What can hang from each mark:
vidol: sopo vaza veko
feno: donog sopo veko
sazu: donog
sopo: donog sazu
donog: devi sopo vidol
veko: devi sopo tase
vaza: devi vidol
devi: donog sopo vaza

(in the rows, 128 means zero)
Known rows, with every way that one mark hangs from another:
feno[donog[sopo vidol]]: [132 124 152  92 152  93 125 118 151 127 113 147 148 125 143 136 128 134
 140 102 133 118 135 118 120 174 114 115 108 110 142 155 134 146 152 148
 132 132  86 172 107 128 183 118 116 154 170 141 129 209 169 112 159 172
 144 117 147  99 148]
sazu[donog[devi]]: [138  90 151 107 150 121 142 138 158 117 102 145 143 105 164 145 129 135
 160  91 118 170 138 108 123 160 129 104 104 138 123 162 147 183 149 141
 102 135  61 158  93 134 175 134 118 120 124 134 175 194 169 123 127 174
 158 151 155 117 169]
donog[devi[vaza] sopo[sazu]]: [140 141 150 111 142  92 137 118 164 129 120 127 132  97 204 162 142 113
 123  95 182 165 157 109 119 191 118 105 128 135 103 171 121 178 140 148
 110 142  69 190 121 141 191 117 141 159 168 121 180 179 152 111 122 173
 126 126 159  88 191]
sopo[sazu[donog[devi vidol]]]: [142 129 140 130 149  96 141 129 170 117 128 157 142 102 169 150 147 123
 137 103 134 135 128 105 119 188 115 128 128 108 116 149 127 178 156 159
 116 148  63 172 108 128 141 129 139 124 130 133 167 166 163  99 117 193
 150 148 141  87 171]
vidol[vaza veko]: [110 100 120 139 117 121 153  93 180 109 110 123 118 121 113 177 152 124
 148 111 205 162  91 126 112 173 122 105 134 119 135 150 139 156 135 139
 147 139  68 136 102 115 167 122 165 123 142 140 136 185 182 101  82 204
 121 110 188  85 128]
devi[sopo[sazu] vaza]: [148 111 182  99 134 138 129 121 162 150 165 105 118  98 134 187 161 107
 164  77 172 155 133 104 109 214 113  81 138 127 103 134 124 146 138 148
 143 154  66 148 114 130 167 133 169 162 167 140 147 156 166  89  98 150
 105 136 172 122 174]
devi[donog vaza[vidol]]: [144  72 211 133 143 149 146 137 161 124 136 138 115 135 127 166 141 116
 161  94 153 157 145 106  91 172 115  82 127 119 130 180 127 129 168 162
 123 116  79 144  87 147 162 106 153 104 163 139 150 175 171  95  81 164
  82 125 175 110 195]
donog[devi sopo vidol[veko]]: [146 160 102 130 139  52 141 117 172 109  76 173 145 106 202 136 112 128
 112  82 190 152 129 116 113 189 113 129 136 101 145 196 126 172 154 120
 136 141  70 180 124 113 170  92 120 171 142 163 176 204 157 129 142 202
 146 128 179  82 157]
devi[donog]: [133  87 157 114 130 131 148 142 148 118 116 122 120 119 139 157 118 101
 171 100 132 148 141  94 108 170 110  99 126 128 138 176 149 134 164 148
 136 131  65 145  92 127 153 130 126 109 146 130 162 188 164 103 101 168
 122 125 170  99 159]
devi[sopo vaza[vidol[veko]]]: [140 100 182 122 138 142 133 115 173 132 143 137 128  96 118 190 144 120
 172  61 189 162 118 118  98 201 127  72 139 116 121 145 124 134 139 140
 133 141  73 138 109 121 177 114 158 158 166 161 144 168 179  99  95 159
  84 125 183 133 177]
veko[devi sopo]: [119 114 159 142 125 157 145  98 165 109 127 103 135  53 128 142 141 101
 192  63 124 187 134  66 125 176 106  83 133 122 113 139 139 113 153 123
 132 138  47 136  93 122 155 125 121 137 180 136 145 193 140 113 102 167
 151 142 180 117 147]
devi[donog[vidol[vaza]]]: [146  90 150 120 129 124 153 133 159 127 110 138 117 150 140 134 127 121
 150 106 159 146 128  90 104 177  95 110 126 111 158 194 133 139 169 149
 154 129  76 155  91 125 139 116 149 103 139 143 144 186 169  91  92 182
 121 127 182  88 153]
vidol[veko[devi]]: [112 121 129 155 126 122 144  98 192 104 111 131 132  82 129 181 145 109
 169  85 158 162 101 118 117 179 129 114 142 120 116 123 143 121 156 119
 138 138  47 126 113  99 156 115 129 139 149 149 161 192 160 116 108 199
 145 138 168 103 141]
vaza[devi[sopo[donog sazu]] vidol]: [113 134 154 140 165 115 133 117 185 112 184 187 157  67 146 184 135 111
 191  79 174 148 114  97 126 168 143  94 136 136 142 181 123 108 116 159
  73 153  67 189 125 125 141 102 106 131 147 151 162 148 188  94 104 174
 110 106 167 122 181]
vidol[veko]: [115 119 123 140 127 102 144 109 168  94 114 132 132  90 123 183 134 105
 155  95 152 144 105 133 116 173 133 109 149 114 119 144 149 144 143 133
 137 141  59 125 114 112 162 116 129 147 142 151 158 193 171 118 114 191
 135 123 163  94 144]
sopo[donog[vidol[vaza]] sazu]: [139 137 142 129 142 104 139 126 172 113 184 161 126 120 167 145 156 118
 124 142 167 131  99  98 117 161 119 113 134 100 127 155 111 164 146 175
 134 150  85 182 119 126 131 115 140 110 122 159 134 163 183  88  96 193
 153 131 166  77 149]
sopo[donog[vidol[vaza veko]] sazu]: [133 146 133 146 139  92 138 123 178 105 176 167 124 115 164 158 158 114
 125 138 179 127  87 106 116 162 122 118 136  91 130 148 113 170 149 173
 137 151  78 172 124 124 135 109 143 115 122 167 135 160 184  89  91 200
 150 130 176  76 140]
devi[donog[sopo[sazu]] vaza[vidol]]: [138  96 205 131 142 129 136 131 165 130 148 134 119 128 150 167 135 107
 152  94 170 144 156  94  92 190 109  89 116 109 136 185 115 149 162 179
 113 123  80 160  95 144 183 103 153 117 178 125 148 164 164  74  86 181
  67 122 176  85 196]
sopo[donog]: [130 111 150 104 143 125 134 136 148 106 172 137 129  95 155 153 128 108
 152 125 127 156 119 107 123 135 141  90 129 135 118 157 138 147 134 156
 119 139  81 161 111 132 163 120 102 125 126 157 147 195 180 122 116 164
 159 133 166 108 150]
vidol[vaza]: [122  84 141 106 125 140 156  99 165 125 128 105 118 120 122 155 148 131
 146 118 180 172 118 110 120 175 114  96 132 140 128 161 134 151 123 145
 141 135  78 157  93 126 160 135 158 115 140 125 134 189 176 102  89 186
 124 111 169  88 146]
veko[tase]: [137 114 133 119 141 127 150 127 147 102 128  80 127  83 133 142 130 110
 144  72 135 167 132 113 123 164 105  91 148 147 105 165 149 157 144 139
 158 138  67 145  98 116 153 115 144 116 157 113 170 192 153 105 129 185
 153 130 161  92 161]
feno[donog sopo]: [113 111 148  81 146  97 143 125 142 137 117 138 141 129 110 152 134 110
 182  96 119 135 117 116 137 158 125  98 103 120 126 115 156 164 131 140
 114 162  84 169 110 139 207 132 109 142 185 140  99 197 176 147 138 136
 153  90 126  98 146]
donog[vidol[sopo vaza]]: [137 100 134 100 123 106 153 102 175 139 119 135 129 126 121 132 151 154
 128 108 178 151 115  97 117 193 113 100 145 100 148 189 124 143 140 140
 162 139  90 170 113  98 140  95 143 120 121 154 124 191 168  87  90 185
 126 142 178  69 160]
veko[devi[vaza] sopo[sazu] tase]: [133 133 182 169 136 162 147 105 171 112 151  70 123  62 135 142 171  95
 173  39 147 189 136  64 123 181  79  73 134 125  86 134 128 141 174 140
 154 139  44 134  97 127 155 107 176 117 207 105 154 157 125  78  90 181
 147 150 197 103 169]
feno[donog[vidol] veko[devi sopo]]: [ 99 122 168 101 150 116 136  97 149 120 117 171 170  93 135 136 165 139
 166  70 113 145  98 115  97 178 114 110 104 121 122 130 128 120 167 138
 142 122  67 158 110 109 162 126 138 136 219 161 133 186 169 131 150 125
 162 135 153 124 153]
vaza[devi[donog[vidol] sopo[sazu]]]: [130 129 146 123 148 105 132 129 172 136 147 162 137 109 150 173 135 105
 190  71 168 144 130  79 124 190 109 114 125 134 151 205 138 113 151 145
 117 153  52 173 121 123 135 110 129 140 146 137 167 148 170  91 106 168
 124 125 189 116 167]
feno[veko]: [ 97  99 140  74 138 108 146 106 137 115 134 138 153  79 140 162 150 121
 146  97 126 161 108 141  97 187 143 107 139 152 105 156 138 143 126 145
 136 127  72 152 115 102 160 132 137 134 174 151 165 186 177 131 138 137
 135 128 135  98 165]
vidol[sopo vaza veko[devi tase]]: [102 104 126 148 104 126 164  82 215 135 103  94 121  97 108 168 176 141
 170  79 227 176  83  90 117 180 117  79 134 120 140 150 136 148 152 125
 172 146  55 141 120  70 168  88 156  93 144 122 139 177 157  66  59 208
 133 153 218  64 151]
devi[donog[sopo vidol[veko]] vaza]: [150 105 188 129 133 106 131 132 164 138 124 138 112 158 151 152 133 114
 139  88 172 148 142 100  97 188  97 106 112  99 149 208 126 153 182 156
 149 120  76 142 101 140 184  89 161 139 161 148 142 178 159  87  98 182
  97 139 201  89 172]

Rows:
[116  86 150  87 117 127 151 108 174 143 148 114 118 112 125 153 159 145
 156 134 190 165 106  85 124 155 138  64 122 127 146 173 130 157 127 156
 138 143  89 174 116 103 172 104 122  94 120 143 117 189 183  78  62 166
 129 142 198  71 159]  vidol[sopo[donog] vaza]
[149 120 140  89 139 122 130 139 154 132 157 140 132  93 153 151 121 115
 168  87 155 152 115  91 117 179 121  86 132 119 139 160 133 143 138 138
 147 153  77 164 116 111 156 126 117 156 130 174 143 186 180 110 119 153
 148 141 187 130 139]  devi[sopo[donog[vidol]]]
[130 120 142  87 149  83 143 126 147 137 109 157 142 141 116 135 133 121
 164  95 124 129 114 115 132 169 116 111 106 102 139 130 146 164 142 137
 128 160  88 175 114 136 187 122 116 146 178 157  91 196 175 147 145 146
 157  96 128  97 145]  feno[donog[vidol] sopo]
[154 102 147 115 153 105 143 138 164 119  99 168 147 120 168 127 127 147
 142  92 124 161 134 108 118 169 118 121 110 123 134 182 138 180 158 137
 118 134  66 166  94 132 159 121 126 122 115 150 166 194 166 124 130 184
 163 159 160 112 169]  sazu[donog[devi vidol]]
[111 104 164 145 112 118 146 104 203 139 109 127 126  98 116 189 166 120
 185  83 175 156 107  90 109 188 134  84 132 105 133 146 140 117 174 129
 148 139  50 129 125  82 172  82 122 118 145 146 148 181 152  82  68 174
 121 167 205  86 172]  vidol[sopo veko[devi[donog vaza]]]
[109 108 138 140 132 102 151 101 184 100 121 159 148  70 105 178 136 127
 162  87 168 136 108 118 105 183 147  85 153  95 138 155 131 126 134 146
 115 136  77 150 118  96 153  87 107 119 143 154 147 190 176  94  90 187
  97 124 159  78 178]  vaza[vidol[sopo veko]]
[150 133 141 104 152  97 137 132 160 126  94 172 148 124 162 150 142 136
 148  91 144 124 120 118 117 176 108 113 120 119 128 133 136 141 166 129
 136 147  70 185 118 123 150 131 127 147 163 149 157 190 175 132 144 150
 162 123 151 125 163]  feno[donog[devi[sopo[sazu]] vidol]]
[135 135 144 148 141 129 143 127 135  93 142  81 134  62 131 132 143  94
 164  51 119 159 138  73 123 168  82  78 128 111 110 166 142 190 156 159
 139 146  58 137  88 140 164 118 155 112 182 107 156 165 142  79 109 185
 151 133 180  88 154]  veko[sopo[sazu[donog]] tase]
[142 138 160 137 153 109 141 140 171 103 171 167 131  94 189 167 157 106
 132 129 161 150 116 109 118 148 137  98 138 124 100 140 116 165 149 166
  99 148  75 189 123 141 149 116 125 114 137 152 168 163 180 114  98 168
 148 129 158 102 185]  sopo[donog[devi[vaza[vidol]]] sazu]
[133 128 152 134 139 118 137 117 141 100 144 124 139  74 129 139 139 101
 163  80 117 145 137  76 119 182 100  96 130  88 122 157 134 166 146 162
 119 144  63 143  94 144 154 126 139 137 165 139 138 171 152  91 105 173
 139 132 167  93 150]  veko[sopo[sazu[donog[vidol]]]]
[142 126 135 108 130  85 144 114 170 129 133 145 139 101 132 142 148 131
 128 103 147 128 122 100 118 201 118 111 156  92 133 175 125 138 145 147
 153 147  81 168 125 100 127  93 125 135 128 156 139 183 158  90 108 180
 135 151 155  66 170]  donog[vidol[sopo[sazu]]]
[128 113 160  86 149  98 147 132 148 140  92 149 137 143 141 156 143 117
 172  93 136 157 124 122 135 155 123  95  99 133 114 118 152 176 144 128
 105 158  79 182 117 152 210 129 120 142 189 142 115 194 175 166 136 123
 158  94 136 115 170]  feno[donog[devi[vaza]] sopo]
[116 121 154 130 164 122 135 118 180 112 172 184 158  74 140 176 125 120
 194  73 169 160 115  99 126 160 146  89 130 141 146 191 129 105 117 150
  78 146  70 183 118 125 146 101 100 134 146 157 160 162 192 105 109 169
 113 105 173 132 179]  vaza[devi[sopo[donog]] vidol]
[152  76 207 114 138 157 139 143 161 147 138 134 116 123 131 176 132 113
 188  63 179 158 141  88  86 198 105  66 119 117 144 172 126 129 164 153
 136 133  74 145  95 131 170 119 157 127 170 148 149 164 174  85  79 147
  71 130 199 135 186]  devi[donog sopo vaza[vidol]]
[155  81 202  97 132 152 132 146 152 157 134 108 106 134 136 176 137 104
 187  70 167 165 144  85  95 197 101  71 114 131 135 173 138 137 167 143
 152 137  66 138  98 132 178 128 162 138 165 142 148 168 168  89  84 135
  94 139 206 136 173]  devi[donog sopo vaza]
[121 107 151 131 145 105 153 113 182 114 128 161 153  69 134 164 142 134
 155  95 152 140 125 103 108 186 141  90 144 103 132 153 122 144 135 157
  97 143  77 179 116 107 148 102 105 104 137 140 159 179 168  92  93 180
 106 134 145  79 197]  vaza[vidol[sopo[sazu[donog[devi]]]]]
[133 123 141 133 137 115 141 121 182 109 153 164 125 121 157 140 142 129
 140 124 173 157  89 104 118 145 128 106 126 108 139 164 124 146 155 145
 143 138  77 161 111 116 148 104 127 118 119 177 132 190 183 108 101 194
 162 141 191  98 135]  sopo[donog[vidol[vaza veko[devi]]]]
[131  98 187 145 141 137 141 107 165 103 144 136 128 101 112 174 151 116
 150  83 161 162 127 125 103 175 128  83 143 109 111 154 126 136 142 151
 120 122  75 134  96 144 169  99 156 138 174 154 138 179 170 106  91 173
  93 117 168 110 185]  devi[vaza[vidol[veko[sopo]]]]
[125 122 154 133 135 123 137 117 138 100 147 116 137  68 124 149 142  97
 171  81 115 150 139  77 120 177 105  88 123 100 117 152 139 164 142 162
 113 146  61 139  92 146 164 134 135 135 168 130 141 171 153  90 103 168
 137 130 166  94 149]  veko[sopo[sazu[donog]]]
[145 125 105 134 120  80 164 108 192 125  69 170 134 129 161 145 151 154
 122  99 209 160 100 112 112 185 117 110 147 102 148 187 128 161 155 115
 155 145  71 179 128  95 139  87 140 126 118 166 156 192 170 116  87 187
 144 139 195  77 166]  donog[devi vidol[sopo vaza veko]]
[134 118 146 101 139 123 130 128 159 139 145 121 136  76 140 172 140 110
 180  76 150 140 127  92 116 206 116  92 124 120 125 134 134 161 136 151
 129 161  60 153 110 111 165 149 138 147 146 134 155 164 167  87 115 168
 128 140 163 115 149]  devi[sopo[sazu[donog]]]
[169 133 116 106 141  94 149 133 163 125  86 166 140 107 184 136 121 134
 134  72 168 164 129 106 114 197 106 111 150 121 133 179 130 148 153 107
 152 151  66 185 119 109 132 118 130 160 133 170 176 194 166 139 132 160
 157 138 173 124 167]  donog[devi[sopo] vidol]
[136 113 148 127 145 107 140 119 170 122 145 143 136 112 142 151 155 125
 137 112 145 132 121 100 117 192 110 125 121 104 125 150 123 178 148 171
 123 146  72 161 103 128 148 131 155 115 132 131 143 161 166  78 106 202
 134 142 147  77 157]  sopo[sazu[donog[vidol[vaza]]]]
[153 130 134 114 148  99 142 148 159 104 135 175 134 112 191 130 124 126
 127 121 145 160 114 108 123 138 130 106 136 125 127 176 130 155 150 138
 128 139  79 184 117 129 141 107 107 128 117 176 162 199 181 139 122 167
 176 139 175 112 162]  sopo[donog[devi vidol]]
[141  92 194 138 133 155 144 120 191 143 125 130 117 130 143 148 150 121
 167  85 150 176 133  84 108 185 105 106 123 128 121 154 128 104 183 130
 148 124  58 145  96 117 146 111 151 115 155 140 150 181 150 101  95 178
 130 161 181 116 173]  veko[devi[donog[vidol] vaza]]
[134 128 144 124 137 127 141 132 130  90 139 129 134  71 158 137 125  99
 166  91 124 175 133  81 123 136 118  71 131 118 120 171 143 155 141 142
 116 140  69 156 100 149 164 122 107 139 158 157 151 194 166 128 106 145
 162 122 189 118 150]  veko[sopo[donog[devi]]]
[119 139 124 160 131 101 140 113 159  86 112 141 137  73 136 173 143  98
 165  77 148 149 114 105 113 172 116 101 134  94 121 144 144 164 155 143
 120 145  49 129 109 131 164 119 136 142 159 146 158 174 160 107 100 187
 143 124 180  95 146]  vidol[veko[sopo[sazu[donog[devi]]]]]
[113  93 147 111 134 127 149 102 172 135 131 124 122 134 138 160 140 126
 169 107 195 173 128  93 126 167 113 102 111 153 152 204 138 142 129 152
 116 134  70 172  98 135 170 120 150 112 145 115 144 172 177  88  84 188
 113 105 194  89 155]  vidol[vaza[devi[donog[sopo]]]]
[128 148 113 137 129  72 137  92 183 124 127 147 132 120 160 146 142 127
 112 105 214 127 111 105 110 211 101 132 131  80 154 183 107 180 142 159
 147 147  80 170 120 114 170 100 160 154 150 146 132 173 164  72 109 230
 114 119 178  48 135]  donog[sopo[sazu] vidol[vaza veko]]
[100 109 120 148 127 112 149  87 192 110 120 144 126 125 119 186 158 126
 166 102 213 167  90 123 124 164 128 112 129 136 141 178 142 136 126 140
 122 141  57 148 111 123 164 111 158 126 140 135 144 168 185  95  82 205
 123 103 196  90 141]  vidol[vaza[devi] veko]
[141 127 118 155 128 106 154 102 166 101 108 130 125 121 123 130 142 130
 129  77 184 155 101 104 112 178  91 107 145  92 143 186 130 161 154 135
 174 135  73 141 100 119 142  96 171 129 151 154 132 184 165  93  97 206
 138 125 199  79 136]  donog[vidol[vaza veko[sopo tase]]]
[106 114 125 152 114 136 153  83 209 129 114 124 119 103 125 187 165 122
 175  89 225 168  83 102 113 195 112 104 129 121 134 120 127 140 146 130
 150 152  49 139 110  93 161 131 168 126 153 139 140 168 171  87  75 208
 126 127 197  98 125]  vidol[vaza veko[devi[sopo[sazu]]]]
[106 113 173  86 153 110 139 114 124 113 103 158 162 101 153 157 169 131
 157  79 120 160 116 136  96 160 126  88 102 148 102 137 140 153 155 139
 120 120  69 164 112 136 188 135 143 139 224 149 153 186 178 154 145  94
 151 112 154 132 180]  feno[donog[devi[vaza]] veko[sopo]]
[161  85 200 120 135 132 139 140 156 135 130 138 110 164 140 146 142 120
 143  97 146 156 142 100  96 179  98  99 125 113 133 194 130 135 180 152
 152 119  77 142  92 144 151 100 166 119 150 149 143 177 163  99  91 165
 109 143 187 104 182]  devi[donog[vidol] vaza]
[120  97 144 115 133 135 147 107 178 142 136 126 120 130 135 173 153 121
 182  98 205 167 117  87 123 182 109  99 117 149 150 189 134 136 132 151
 124 148  62 171 102 127 155 131 159 114 147 119 145 155 182  80  77 180
 114 109 195 101 154]  vidol[vaza[devi[donog sopo[sazu]]]]
[142 125 153  95 140 102 139 119 157 128 106 121 132 101 196 152 127 122
 129  89 175 182 161 112 118 180 123  97 123 147 111 182 130 175 138 133
 113 134  72 179 112 140 203 111 130 163 165 129 178 200 156 128 130 166
 128 126 172 102 188]  donog[devi[vaza] sopo]
